Each row was made from one walk, in order. Every step used is in the known rows, and no mark comes twice. Write each row's walk.
(in the rows, 128 means zero)
Known rows:
keba, refaz, botav: [100 122 122 109 103 117 154 175 167 144 128 109  63  85 133 121 166 154
 119 151 169 131 117 125  90  99 136 124 117 140 153  64 147 152 164 104]
gamef, refaz, keba, fitug: [119 125 111 120 110  98 137 125 129 161 107 117  78  92 138  70 147 145
  79 118 198 137  82 160 125 105 104 151 147 113 134  80 115 136 185 121]
bota, botav, razibi, keba: [ 98 135  93 135 107 138 143 131 144 133  93 149  57  92 150  48 183 137
 134 135 227 167 102 137 100 128 117 140 119 114  85  74 139 151 190 136]
keba, lesa, genu, fitug: [137 135  87 125 145  75 124 170 130 107 101 114  34  93 123  81 112 139
 115 147 167 169 145 132 122 102 109 154  80 103 152 131 100 137 165 148]
keba, lesa: [141 140  98 142 133 123 136 118 121 127 114 110  64  88 134  75 127 152
 110 136 161 155 117 133 114 112 113 155 114 113 136 118 105 141 167 131]
fitug, keba, razibi: [107 142 101 111  99 114 133 164 116 148 121 122  63 119 160 140 160 151
 113 144 179 164 128 132  98 107 120 122 104 133 148  98 113 141 180 132]
refaz, keba, razibi, botav, bota: [ 86 121 121 124  89 155 166 172 131 130  97 135  43  86 140  73 160 122
 116 180 174 178 111 108 100  95 155 118 111 135 174  83 113 169 192 115]
bota, botav, razibi, keba, fitug, genu: [120 125  87 129 130 104 128 112 135 145  96 148  55 106 146  37 158 129
 100 109 226 173  80 140 117 100 106 149 109 104  99  88 119 146 179 138]
keba, lesa, genu: [141 136  95 135 145  89 127 143 134 123  98 114  43  92 128  70 126 145
 111 139 177 153 131 118 116 101 113 153 106 108 136 125 111 153 168 138]
botav, razibi, keba, lesa, genu: [129 147  82 144 130 104 116 146 138 131  91 130  35  83 131  48 136 148
 122 130 212 154 120 125 111 107 100 153 113 100 109 106 120 143 179 136]
fitug, genu, lesa, keba: [134 124  96 117 137  63 112 164 119 129 111 130  64 116 136 101 116 143
 110 137 184 170 128 135 105 109  73 133  70 130 126 129  91 126 153 140]
keba, refaz: [101 122 119 112 109 118 137 156 155 146 130 107  71  98 142 114 151 153
 119 155 176 152 107 128  91 110 121 126 132 125 156  82 136 142 167 116]
genu, nevo: [139 117 102 123 144  76 128 139 158 123  86 107  54  81 143  79 135 124
 135 138 166 129 118 144 118 107 104 136 104 133 141 102 118 154 164 119]
keba, fitug: [146 114  96 129 130  91 140 113 120 132 102 116  77  94 134  87 143 141
  88 129 168 146 111 139 120 109 104 140 129 100 130 115 105 147 170 130]
bota, botav, refaz, gamef: [ 63 151 116 104 103 120 160 132 167 112 154 107  85 124 147  69 186 125
 115 173 200 147 103 116  90 122 156 157 123 153 123  75 170 163 174 144]
bota, botav, razibi, keba, refaz: [ 70 136 106 123  97 144 138 159 159 153 120 139  55  91 149  84 177 154
 136 148 228 172  90 134  85 121 122 123 135 118 115  50 152 140 182 116]
keba, fitug, genu: [148 113  98 122 140  80 124 115 133 143 100 121  71 112 140  65 135 130
  85 117 183 153  94 137 123  91 102 153 109 104 132 113 105 145 165 136]
botav, razibi, keba: [118 134  95 136 101 127 127 135 147 137  88 137  64  86 147  54 166 143
 130 134 219 146 104 141 105 125 101 142 126 103  92  82 140 136 188 131]
fitug, genu, lesa, keba, refaz, gamef: [ 79 153 120 106 111  83 128 177 149 146 161 107  79 122 134 119 142 149
 121 143 201 157  98 128  79 101 107 129 123 142 142  76 143 133 157 127]
bota, botav, refaz, keba, fitug, genu: [113 118  96 113 126 107 128 112 144 149 118 132  58 118 152  40 148 121
  76 129 220 163  82 133 124  97 115 157 111 113 123  88 119 145 176 132]
tigif, genu: [143 121 109 123 130  76 139 127 138 116 100 116  71 101 129  77 149 131
 123 143 168 157 139 145 119  97 102 148  94 124 141 104 123 145 158 141]
refaz, botav, razibi: [118 128 108 123 102 126 171 161 158 118  99 128  67  74 148  56 165 137
 139 133 196 133 127 131 111 121 105 154  97 128 113  78 131 153 170 126]
gamef, refaz, botav, razibi, keba, fitug: [109 131  94 134 104 107 140 137 139 150  91 141  66  79 136  63 167 154
  96 116 215 132  83 154 110 107 103 144 134 109  96  63 131 138 185 126]
tigif, genu, lesa: [141 117 112 141 146  62 131 146 136 110  98 119  75  99 117  87 133 133
 123 155 162 162 170 150 123 105  91 142  96 127 158 125 110 121 148 153]
fitug, genu, lesa, keba, razibi: [113 140 108 118 113  82 123 178 113 139 114 129  60 114 149 138 126 148
 103 137 197 187 128 131 105  94  85 124  70 137 134 109  90 125 165 129]
botav, razibi, keba, fitug: [133 126  83 141 113 112 128 114 126 140  93 138  66  82 141  64 155 146
 100 119 212 147  96 145 116 118  92 137 136  87  92  88 121 134 185 128]
bota, botav: [106 123 112 120 133 118 170 124 138 117 114 127  70 111 143  75 180 129
 121 150 179 179 116 124 109 125 143 142 106 136 128 101 122 173 174 139]
refaz, keba: [127 126 115 120 104 122 130 133 141 154 110 105  71  97 148  73 150 133
 107 134 194 139 112 143 119 115 113 148 134 113 137  95 126 140 188 118]
gamef, refaz, keba, razibi: [ 87 147 134 113  82 125 141 166 139 165 109 117  77 102 155 106 160 148
  98 134 212 154  95 149 115  94 120 146 124 144 145  62 128 135 194 114]
nevo, genu: [139 121 111 116 130  73 135 128 135 132 115 120  56  99 141  75 143 129
 111 148 167 149 140 157 122 112 110 169 132 106 131 103 120 155 183 144]
genu, lesa, keba, refaz, botav, bota: [ 84 124 112 102 107 109 157 191 149 116 131 131  55  88 121 115 148 142
 125 176 162 169 115 114  86  92 136 102 106 151 160  86 122 162 159 115]
nevo, genu, fitug: [135 124 101 110 133  63 129 159 130 112 114 121  41  99 137  86 124 125
 115 155 160 165 153 161 129 111 109 163  99 102 151 115 109 138 175 154]
gamef, refaz, botav, razibi: [ 97 133 118 117  98 118 174 169 165 124  99 133  78  78 145  51 172 145
 134 130 203 125 106 143 110 116 107 164 100 144 116  59 141 149 173 130]
lesa, keba: [131 125  95 107 113  90 129 147 115 133 115 120  62 105 148 108 136 150
 113 140 178 158 117 131 100 119  89 125  83 122 111 118 100 150 168 126]

Which walk is each row?
[ 67 124 130 121  85 149 170 180 135 135  94 141  51  89 138  69 166 129
 113 179 178 173  94 119  97  94 156 126 117 145 178  67 117 167 193 120]	gamef, refaz, keba, razibi, botav, bota
[138 134  82 138 160  66 104 147 155 129  78 115  23  74 132  61 122 134
 132 129 192 133 120 138 114  93 101 136 104 118 126 102 117 150 168 121]	razibi, keba, lesa, genu, nevo
[106 155  94 145 106 136 136 144 141 142 102 134  53  71 132  50 150 166
 119 120 208 144  90 150 103 108 110 159 120 121 103  66 130 132 179 126]	gamef, refaz, botav, razibi, keba, lesa
[132 123  98 122 128  71 123 164 114 124 116 124  68 105 136 112 122 151
 114 148 173 164 139 136 103 121  77 124  81 128 125 133  92 128 158 136]	genu, lesa, keba
[100 128 106 125 116 136 179 135 143 106 102 142  69  94 157  45 179 127
 143 136 211 173 117 127 111 136 116 158  96 129 104  88 124 161 177 141]	bota, botav, razibi
[ 99 125 107 110 119  83 116 182 138 153 133 123  58 110 140 127 121 160
 115 148 190 174 112 132  86 103  86 117  98 129 149  96 108 121 153 121]	fitug, genu, lesa, keba, refaz
[ 81 154 122 109 109  75 133 175 141 135 159 105  76 113 129 127 145 152
 129 149 196 161 116 136  79 101 104 124 121 145 144  73 144 129 152 127]	tigif, genu, lesa, keba, refaz, gamef
[144 111 103 141 153  64 122 136 133 129 100 123  73 109 123  81 120 132
  94 132 177 162 131 141 126  99  91 147 109 111 151 131  98 120 154 148]	keba, fitug, genu, lesa
[144 116  87 130 135  66 126 139  99 130 109 126  68  97 130 113 118 151
  90 131 177 164 125 140 114 112  75 123 101 106 121 130  79 128 160 130]	genu, lesa, keba, fitug
[ 90 117 109 119  85 148 131 152 158 153 112 120  52  95 153  42 157 131
 100 177 203 134 115 124 109 122 128 147 120 123 147  79 134 139 192 116]	razibi, botav, refaz, keba
[124 131  74 101 129  66 116 185 123 127 115 125  35 122 143 103 138 140
 122 149 162 161 152 138 102 116 113 130  85 115 163 130 107 141 168 156]	lesa, genu, fitug, keba
[ 97 125 108 112 115  91 123 181 134 145 137 120  63 101 137 137 127 163
 118 157 185 169 119 133  86 115  91 110 106 127 148  98 114 123 157 118]	genu, lesa, keba, refaz
[ 74 158 108  93 106  82 132 182 144 149 172 107  56 124 140 121 153 146
 130 155 185 155 121 149  84 113 130 141 143 131 162  68 155 139 170 137]	nevo, genu, fitug, keba, refaz, gamef
[137 140  96 132 133 100 120 146 135 141 103 112  38  90 131  56 126 141
 106 130 195 152 123 127 120 100 110 156 120 108 137 113 113 147 179 127]	refaz, keba, lesa, genu
[ 95 124 106 132  95 131 150 184 115 155 101 135  45 105 154 111 166 148
 123 165 165 162 141 114  90 113 135 116  92 133 173  93 105 148 183 127]	fitug, keba, razibi, botav
[134 138  78 139 150  77 111 152 152 124  72 123  22  66 139  44 125 132
 144 124 209 140 120 139 116 102  88 143 100 117 112  94 117 148 170 123]	botav, razibi, keba, lesa, genu, nevo
[139 115  96 119 157  53 121 155 162 119  75 108  38  81 138  70 134 119
 135 136 178 129 130 134 120  98 103 135  98 127 140 107 120 162 164 126]	lesa, genu, nevo
[ 83 122 109 120  96 142 163 177 122 126 101 144  41 100 142  92 164 131
 123 185 157 182 121 104  88 102 156 110 102 139 180  93 106 172 183 129]	fitug, keba, razibi, botav, bota
[ 95 127 117 118  97 121 137 174 171 159 123 117  61  87 128 117 173 160
 118 146 185 131 108 130  85  98 139 114 130 131 136  53 155 145 172 102]	razibi, keba, refaz, botav
[ 96 129  93  98 112  88 121 186 136 143 142 123  44 115 145 128 139 155
 130 156 169 174 131 149  87 107 110 119 101 126 180  89 124 122 157 134]	tigif, genu, fitug, keba, refaz
[ 52 163 121 119  94 133 151 156 164 144 150 119  74 108 143  89 190 146
 139 143 231 157  83 127  76 118 141 134 154 138 115  38 177 148 180 123]	bota, botav, razibi, keba, refaz, gamef
[145 113  94 120 151  66 108 125 152 149  87 113  45  89 147  51 123 115
 107 105 200 135  90 152 131  87  90 144 109 116 135  92 109 145 167 113]	refaz, keba, fitug, genu, nevo
[ 98 123 113 139 103 114 147 194 111 141  94 135  47  94 142 120 144 150
 115 167 176 175 149 115  95 111 110 114  76 133 158 103  86 138 174 123]	genu, lesa, keba, razibi, botav
[127 143  80 132 132  89 118 175 135 114  94 129  26  85 130  59 120 143
 125 140 199 169 138 135 122 108  97 156  84  92 130 115 108 128 172 146]	botav, razibi, keba, lesa, genu, fitug
[ 72 156 106  96 109  81 130 194 150 144 161 101  60 125 138 125 158 148
 130 153 189 149 119 129  79 108 133 129 130 136 164  76 157 141 166 138]	lesa, genu, fitug, keba, refaz, gamef
[124 129  78 102 121  85 124 171 118 129 124 121  50 119 147 111 140 143
 123 149 151 161 144 145 102 125 111 131  91 121 161 124 106 134 168 154]	genu, fitug, keba
[146 119  87 111 135  71 117 124 117 146 108 129  63 116 143  77 123 138
  87 114 191 164  90 135 115  90  84 142  88 106 115 116  91 143 162 132]	lesa, keba, fitug, genu
[127 123 109 114 125  85 122 123 141 166 105 124  74 112 141  50 139 134
  76 107 207 146  73 154 126  86 101 163 125 114 133  84 115 136 178 129]	gamef, refaz, keba, fitug, genu
[101 107 115 129 112 138 170 156 137 112  95 137  51  88 129  55 161 123
 125 189 146 167 118 105  98 106 152 123 109 129 171 104 115 180 177 131]	razibi, botav, bota
[127 129  78  99 127  64 119 170 112 132 130 128  33 119 149 104 134 137
 121 153 156 164 156 164 110 123 108 147 100 110 158 117 107 137 174 160]	nevo, genu, fitug, keba
[115 148  84 142 137 111 130 143 135 125  95 140  28  88 133  41 150 144
 125 131 217 170 117 123 107 111 116 151 108 108 102 100 123 153 182 141]	bota, botav, razibi, keba, lesa, genu
[ 94 128  99 101 104 111 127 169 141 160 142 118  60 116 150 130 154 162
 124 155 173 153 114 136  78 119 120 117 130 128 164  85 132 138 168 123]	fitug, keba, refaz
[ 77 149 115 107  96 110 142 135 167 118 150  97  89 118 143  77 168 130
 113 173 192 126 107 118  94 118 139 159 131 142 127  80 169 151 172 139]	botav, refaz, gamef
[138 140  78 125 139  86 118 153 120 133 112 122  37 105 132  79 131 151
 117 136 174 155 135 126 106 107 111 145 103 113 143 129 105 148 169 143]	fitug, keba, lesa, genu
[ 93 127 101  99 103 105 143 203 153 148 140 116  46 100 138 133 157 158
 124 156 161 143 132 136  85 106 133 114 105 138 171  73 136 140 161 118]	genu, fitug, keba, refaz, botav
[136 119 112 135 147  58 130 147 133 120 109 123  59 100 124  83 129 131
 115 159 158 158 170 159 125 118  99 160 125 114 151 126 111 129 167 155]	nevo, genu, lesa
[134 147  72 125 132 107 123 152 104 128 130 120  39 105 140  91 116 156
 115 143 154 169 132 145 106 117 110 142  94 113 157 129  92 128 163 143]	genu, fitug, keba, lesa
[ 73 158 123 117  97 115 129 155 162 157 150 101  83 111 133 114 173 152
 125 148 206 136  88 129  76 108 140 127 164 130 133  53 177 141 177 118]	razibi, keba, refaz, gamef
[ 87 122 113 120  93 135 164 178 118 117 100 144  40  89 140  95 155 131
 121 183 166 186 113 100  90  97 143 105  88 139 161  94  99 172 182 121]	lesa, keba, razibi, botav, bota
